What can hang from each mark
tuvepo: katiz kera pana
zagekev: kera nurod
todi: nurod
katiz: niro tuvepo
nurod: todi zagekev
kera: zagekev
niro: katiz
pana: tuvepo zagekev

Each row was made from one small tree. The marks that hang from a mark follow it in brackets, in alphabetical order. Every link used is in the known rows. Write each row's tree.
Known rows
kera[zagekev[nurod]]: 0.66,-0.12,-1.27,0.43,1.69,-0.79,0.45,-0.88,-0.30,1.55,1.20,-0.03,-1.16,2.10,0.26,0.86,4.49,0.37,1.60,0.85,-1.46,1.91,0.22
niro[katiz[tuvepo[pana[zagekev[nurod]]]]]: 0.00,0.27,-2.93,-1.90,-0.36,-0.94,-1.42,2.18,-0.11,-1.15,2.03,0.20,0.60,-0.47,-2.57,1.25,2.50,-0.96,-1.72,-2.22,0.91,2.13,-0.30
nurod[zagekev]: 1.03,0.11,-1.00,-0.54,2.19,-1.29,-0.47,1.27,-0.50,2.09,2.16,-1.59,-2.54,0.51,0.95,-3.33,2.82,0.65,3.64,-0.44,0.57,1.62,-0.14
katiz[niro tuvepo[kera pana]]: 2.52,0.55,1.64,-3.24,-4.12,0.65,1.03,1.44,0.02,-3.19,-2.26,1.52,1.05,0.59,-1.73,-0.06,-2.15,0.47,-0.80,1.12,0.95,-1.85,0.54
nurod[todi]: 0.43,-0.92,-0.40,-0.18,2.76,0.22,-1.03,1.49,-2.04,1.80,0.32,-2.67,-1.52,0.09,1.56,-0.74,0.84,0.32,2.64,-1.49,0.08,1.69,0.64
nurod[todi zagekev]: 0.87,-0.47,-1.01,-0.59,3.26,-1.50,-1.65,1.84,-3.88,1.70,2.34,-2.70,-2.40,1.51,1.59,-3.55,1.62,-0.71,3.87,-2.99,0.33,2.63,0.41
niro[katiz]: 0.98,-1.42,-0.96,-0.04,1.44,0.45,-0.04,2.01,2.08,0.61,1.71,-0.96,-2.62,-0.93,0.16,-0.29,1.55,1.43,-1.90,1.03,1.55,0.97,-0.34
tuvepo[katiz[niro] kera]: -0.37,-0.46,3.24,-2.54,-0.91,1.36,2.73,-0.17,1.98,-1.24,-3.57,1.97,-0.36,0.25,1.22,-1.86,-3.23,1.69,-0.37,1.69,0.63,-1.26,0.41
zagekev[kera]: 0.28,-0.73,-1.18,2.85,0.26,-0.53,-0.80,0.21,1.34,1.42,0.00,-1.69,-0.81,-1.11,2.13,-0.53,0.19,0.57,2.12,2.86,-1.60,-1.26,-1.24
kera[zagekev[nurod[todi]]]: 0.57,-0.50,-1.26,0.71,2.61,-1.02,-0.88,-0.53,-3.78,1.29,1.49,-1.35,-1.01,3.15,0.84,0.37,3.51,-0.94,1.80,-1.57,-1.78,3.08,1.12
niro[katiz[tuvepo[kera pana[zagekev]]]]: 0.16,0.02,0.48,-1.25,-2.35,0.18,-1.46,1.42,0.55,-2.14,0.33,-0.37,1.02,-1.29,-1.99,2.05,-2.94,-0.54,-4.31,-1.43,3.50,-0.52,-0.23
todi[nurod[zagekev]]: 1.45,-0.93,-1.69,-1.20,3.16,-1.71,0.98,0.49,-1.75,3.05,2.15,-1.96,-1.83,2.23,-0.26,-4.75,3.74,0.24,3.22,0.35,-0.86,3.89,0.14
todi[nurod[zagekev[kera]]]: 1.39,-1.05,-1.95,1.67,1.64,-2.38,0.09,-0.52,-1.72,2.31,1.83,-2.15,-1.18,1.85,0.80,-4.65,2.00,-0.64,3.18,2.19,-2.47,1.64,-1.13
niro[katiz[tuvepo[kera pana]]]: 2.18,-0.70,0.34,-2.07,-3.86,-0.66,0.57,2.47,0.82,-3.89,-0.01,0.29,-0.38,-1.04,-1.50,1.44,-2.67,0.43,-4.52,0.79,2.82,-0.90,-1.07
tuvepo[katiz pana[zagekev]]: -2.48,0.63,-0.83,0.38,0.87,0.21,-3.01,0.27,1.41,1.46,-1.60,0.27,0.79,-2.42,1.47,-0.33,0.29,-2.06,1.65,-1.28,1.07,1.91,-0.01
pana[tuvepo zagekev[nurod]]: -2.29,1.16,-2.74,0.91,5.30,1.08,1.49,-1.47,0.00,3.83,2.70,0.16,1.50,-0.69,-2.10,0.74,5.09,0.86,2.43,-2.92,-2.31,1.73,1.12
tuvepo[katiz kera pana]: -0.68,-0.68,0.52,-1.54,-1.83,-0.52,0.69,0.34,1.26,-1.44,-3.58,1.31,0.77,-2.09,1.68,-0.06,-2.92,-0.83,-0.80,1.04,1.18,0.28,-1.04
niro[katiz[tuvepo]]: 1.84,-0.58,0.05,-0.66,-1.08,-0.18,0.16,2.74,1.17,-1.02,2.58,-1.57,-3.05,-0.16,-0.64,0.62,-0.06,2.14,-1.86,0.35,2.41,-0.28,-0.76
zagekev[kera nurod]: 0.11,-0.79,-2.83,1.53,1.08,-1.37,1.34,-0.34,0.46,0.95,0.26,-0.26,0.00,-0.15,1.28,-0.55,2.22,0.45,2.46,2.65,-3.13,0.24,-1.34
kera[zagekev]: 0.86,0.20,0.39,2.09,0.73,0.27,-1.66,-0.64,0.50,2.05,1.23,-1.25,-2.14,0.99,1.08,0.86,2.55,0.54,0.85,1.21,0.24,0.70,0.68
tuvepo[kera[zagekev]]: 0.77,-0.16,2.27,1.11,-0.49,0.19,0.10,-1.32,0.50,0.91,-0.53,-0.54,-0.96,0.88,1.00,1.59,-0.80,0.99,-1.04,1.63,0.74,-0.56,0.45

Which tree is each row?
-1.63,0.41,2.03,-1.76,-0.85,1.63,-0.52,-0.73,1.33,-1.03,-4.29,2.57,2.31,-0.91,0.08,-0.72,-2.64,-1.49,-0.65,-0.51,1.07,-0.63,0.97  tuvepo[katiz[niro] kera pana[zagekev]]
2.00,0.71,1.48,0.32,-4.47,-0.76,-1.03,-0.17,-0.90,-2.36,-0.40,0.21,0.05,1.00,-0.53,2.58,-1.94,-0.54,-1.99,0.74,1.43,-1.17,-0.32  katiz[tuvepo[kera[zagekev] pana]]
-1.85,0.12,0.74,0.81,0.77,-0.45,3.73,-3.45,-0.40,-0.41,0.25,2.32,0.54,1.27,-0.30,1.62,0.16,0.66,-2.16,-0.10,-1.76,-0.12,-0.43  pana[tuvepo[katiz kera[zagekev[nurod]]]]
1.88,0.43,3.43,-2.79,-2.52,1.25,2.56,0.92,0.84,-1.81,-0.95,0.56,-0.37,1.41,-1.00,-0.32,-2.87,2.77,0.14,1.07,0.83,-2.38,0.72  katiz[niro tuvepo[kera]]
1.25,-0.45,-1.08,-1.02,-1.06,-1.17,0.62,-1.13,-1.05,-1.17,-1.41,1.82,1.43,1.22,-0.75,1.70,1.84,-1.38,-1.29,1.23,-0.97,1.49,-0.04  tuvepo[kera[zagekev[nurod]] pana]
-2.55,1.05,-1.17,-0.24,4.18,1.01,3.31,-2.42,-0.01,2.51,0.78,0.67,2.76,-0.79,-2.36,1.32,1.60,1.38,0.74,-2.28,-1.52,0.39,0.71  pana[tuvepo[kera] zagekev[nurod]]
0.51,0.43,-1.25,0.03,-1.29,0.29,-3.43,2.36,0.60,-0.77,2.08,-0.94,-0.43,-1.31,-1.67,1.16,0.30,-0.82,-2.56,-1.95,2.76,0.48,0.03  niro[katiz[tuvepo[pana[zagekev]]]]
-0.84,0.15,2.51,-0.93,0.39,2.18,4.25,-1.61,1.40,-0.92,-1.69,2.77,0.56,-0.33,-0.64,-0.90,-1.83,1.73,-1.53,0.39,-0.68,-2.40,0.78  pana[tuvepo[katiz[niro] kera]]
0.72,-0.71,-1.46,2.23,1.85,-2.14,-2.34,1.03,-3.90,0.74,1.95,-2.98,-1.77,1.28,2.52,-3.63,0.13,-1.67,3.08,-1.18,-1.43,0.42,-0.85  nurod[todi zagekev[kera]]
-2.66,0.34,-1.04,-0.59,5.00,1.00,2.35,-1.86,-3.42,2.15,1.19,-0.48,3.02,0.21,-1.75,1.14,0.75,-0.01,0.67,-4.79,-1.77,1.29,1.30  pana[tuvepo[kera] zagekev[nurod[todi]]]
2.46,-0.36,-1.51,-0.82,-2.71,-0.67,-1.33,3.12,0.73,-2.48,1.71,-0.52,-1.46,-1.08,-1.07,0.79,0.66,-0.17,-2.77,0.13,2.26,0.39,-0.90  niro[katiz[tuvepo[pana]]]
0.45,-0.46,1.56,-2.65,-2.37,0.70,1.33,0.43,1.27,-2.45,-4.55,3.10,1.13,-0.32,0.78,-1.36,-2.44,-0.82,-1.37,1.68,0.59,-0.86,0.26  tuvepo[katiz[niro] kera pana]
-1.68,0.24,0.01,1.87,-1.00,0.98,-3.42,-0.65,1.34,-0.42,-2.93,1.36,1.73,-1.33,1.59,-1.02,-0.77,-3.08,0.61,0.99,-1.42,-1.44,0.00  tuvepo[katiz[niro] pana[zagekev[kera]]]
-0.06,-1.27,-2.92,1.28,1.99,-1.58,0.14,0.23,-2.87,0.70,0.39,-1.68,0.19,0.88,2.01,-0.74,1.05,-0.93,2.74,-0.11,-3.46,0.93,-0.86  zagekev[kera nurod[todi]]
1.41,-0.98,1.75,-1.80,-2.63,-0.22,1.97,2.08,1.50,-2.53,1.16,-0.89,-1.73,-0.17,-0.78,1.18,-3.18,2.62,-3.85,0.87,2.91,-1.39,-1.24  niro[katiz[tuvepo[kera]]]
1.70,0.70,0.00,-1.28,-3.78,-1.97,0.65,-0.47,-1.83,-2.81,-0.11,1.59,1.06,1.75,-1.40,2.59,0.02,-0.54,-1.52,0.41,-0.27,0.32,-0.44  katiz[tuvepo[kera[zagekev[nurod]] pana]]
-1.98,0.22,1.42,0.10,1.05,0.94,3.44,-1.59,1.38,0.19,-0.90,1.03,0.19,-1.78,0.48,0.34,-1.94,1.75,-1.08,0.12,-0.06,-1.11,-0.75  pana[tuvepo[katiz kera]]
-0.24,1.55,-1.03,-0.11,-0.88,0.04,-3.19,1.15,-0.11,0.89,0.81,-1.26,0.68,-1.38,-0.72,1.03,0.90,-0.87,2.22,-2.00,1.46,0.51,0.26  katiz[tuvepo[pana[zagekev]]]
0.66,1.44,-0.23,1.55,-2.80,0.87,-3.70,0.45,-0.15,-1.00,-0.19,0.31,1.70,0.14,-0.71,0.06,-0.72,-1.91,1.07,0.22,-1.30,-2.57,0.41  katiz[niro tuvepo[pana[zagekev[kera]]]]
-3.94,1.02,1.76,1.01,2.54,1.77,1.70,-2.64,1.31,1.84,-0.56,0.32,1.33,-2.17,-0.06,1.04,-2.31,1.10,-0.46,-2.03,0.68,-0.82,0.19  pana[tuvepo[katiz kera] zagekev]
-1.04,0.17,-0.30,-0.82,0.63,0.70,-1.40,-0.16,0.74,1.35,-1.99,-0.06,2.38,-2.05,-0.21,1.13,-1.02,-1.13,0.36,-0.86,1.28,0.46,0.37  tuvepo[kera pana[zagekev]]
0.31,-0.08,4.51,-0.42,-1.74,1.08,1.03,-1.83,1.03,-1.54,-2.59,2.01,-0.87,2.17,1.32,-0.03,-2.28,0.48,-2.08,1.95,0.75,-1.53,1.22  tuvepo[katiz[niro] kera[zagekev]]
-2.07,0.24,-2.51,1.84,2.49,-0.66,-0.79,-1.16,0.30,2.74,0.59,-1.00,1.17,-0.67,0.84,0.12,2.17,-0.34,3.05,0.51,-2.62,0.29,-0.52  pana[zagekev[kera nurod]]
2.75,0.65,-0.17,-1.82,-2.81,0.66,-0.68,2.34,0.15,-1.83,-0.60,0.98,-0.21,0.79,-1.47,-0.60,1.11,0.05,0.97,0.64,0.14,-0.63,0.82  katiz[niro tuvepo[pana]]
-4.04,0.96,-0.54,5.16,2.48,0.98,-0.91,-2.57,1.38,2.36,0.72,-0.46,0.85,-2.39,1.22,0.48,-0.59,-0.46,1.01,-0.68,-2.00,-1.90,-0.75  pana[tuvepo[katiz] zagekev[kera]]
-2.76,0.18,-1.45,3.24,-0.38,-0.42,-3.98,-0.56,1.31,0.68,-2.02,-0.15,1.51,-2.72,2.53,0.09,-1.07,-2.93,1.15,0.66,-0.39,-0.68,-1.19  tuvepo[katiz pana[zagekev[kera]]]
-2.87,0.99,0.71,3.91,1.92,2.30,-0.45,-2.60,1.58,1.32,-0.03,1.09,1.30,-0.95,0.13,-0.78,-0.33,-0.61,0.30,-0.28,-2.58,-2.90,0.59  pana[tuvepo[katiz[niro]] zagekev[kera]]
1.87,0.70,2.93,-2.19,-2.64,-0.11,2.76,-1.10,-1.08,-2.56,-0.09,1.77,0.12,4.24,-1.82,1.22,-0.28,1.65,-0.85,0.98,-0.54,-1.21,1.17  katiz[niro tuvepo[kera[zagekev[nurod]]]]
2.00,-0.40,3.02,0.35,-3.31,-0.27,0.22,0.31,0.36,-2.68,1.91,-0.59,-2.32,1.55,-0.74,2.89,-2.55,1.64,-5.49,1.03,2.90,-1.47,-0.38  niro[katiz[tuvepo[kera[zagekev]]]]
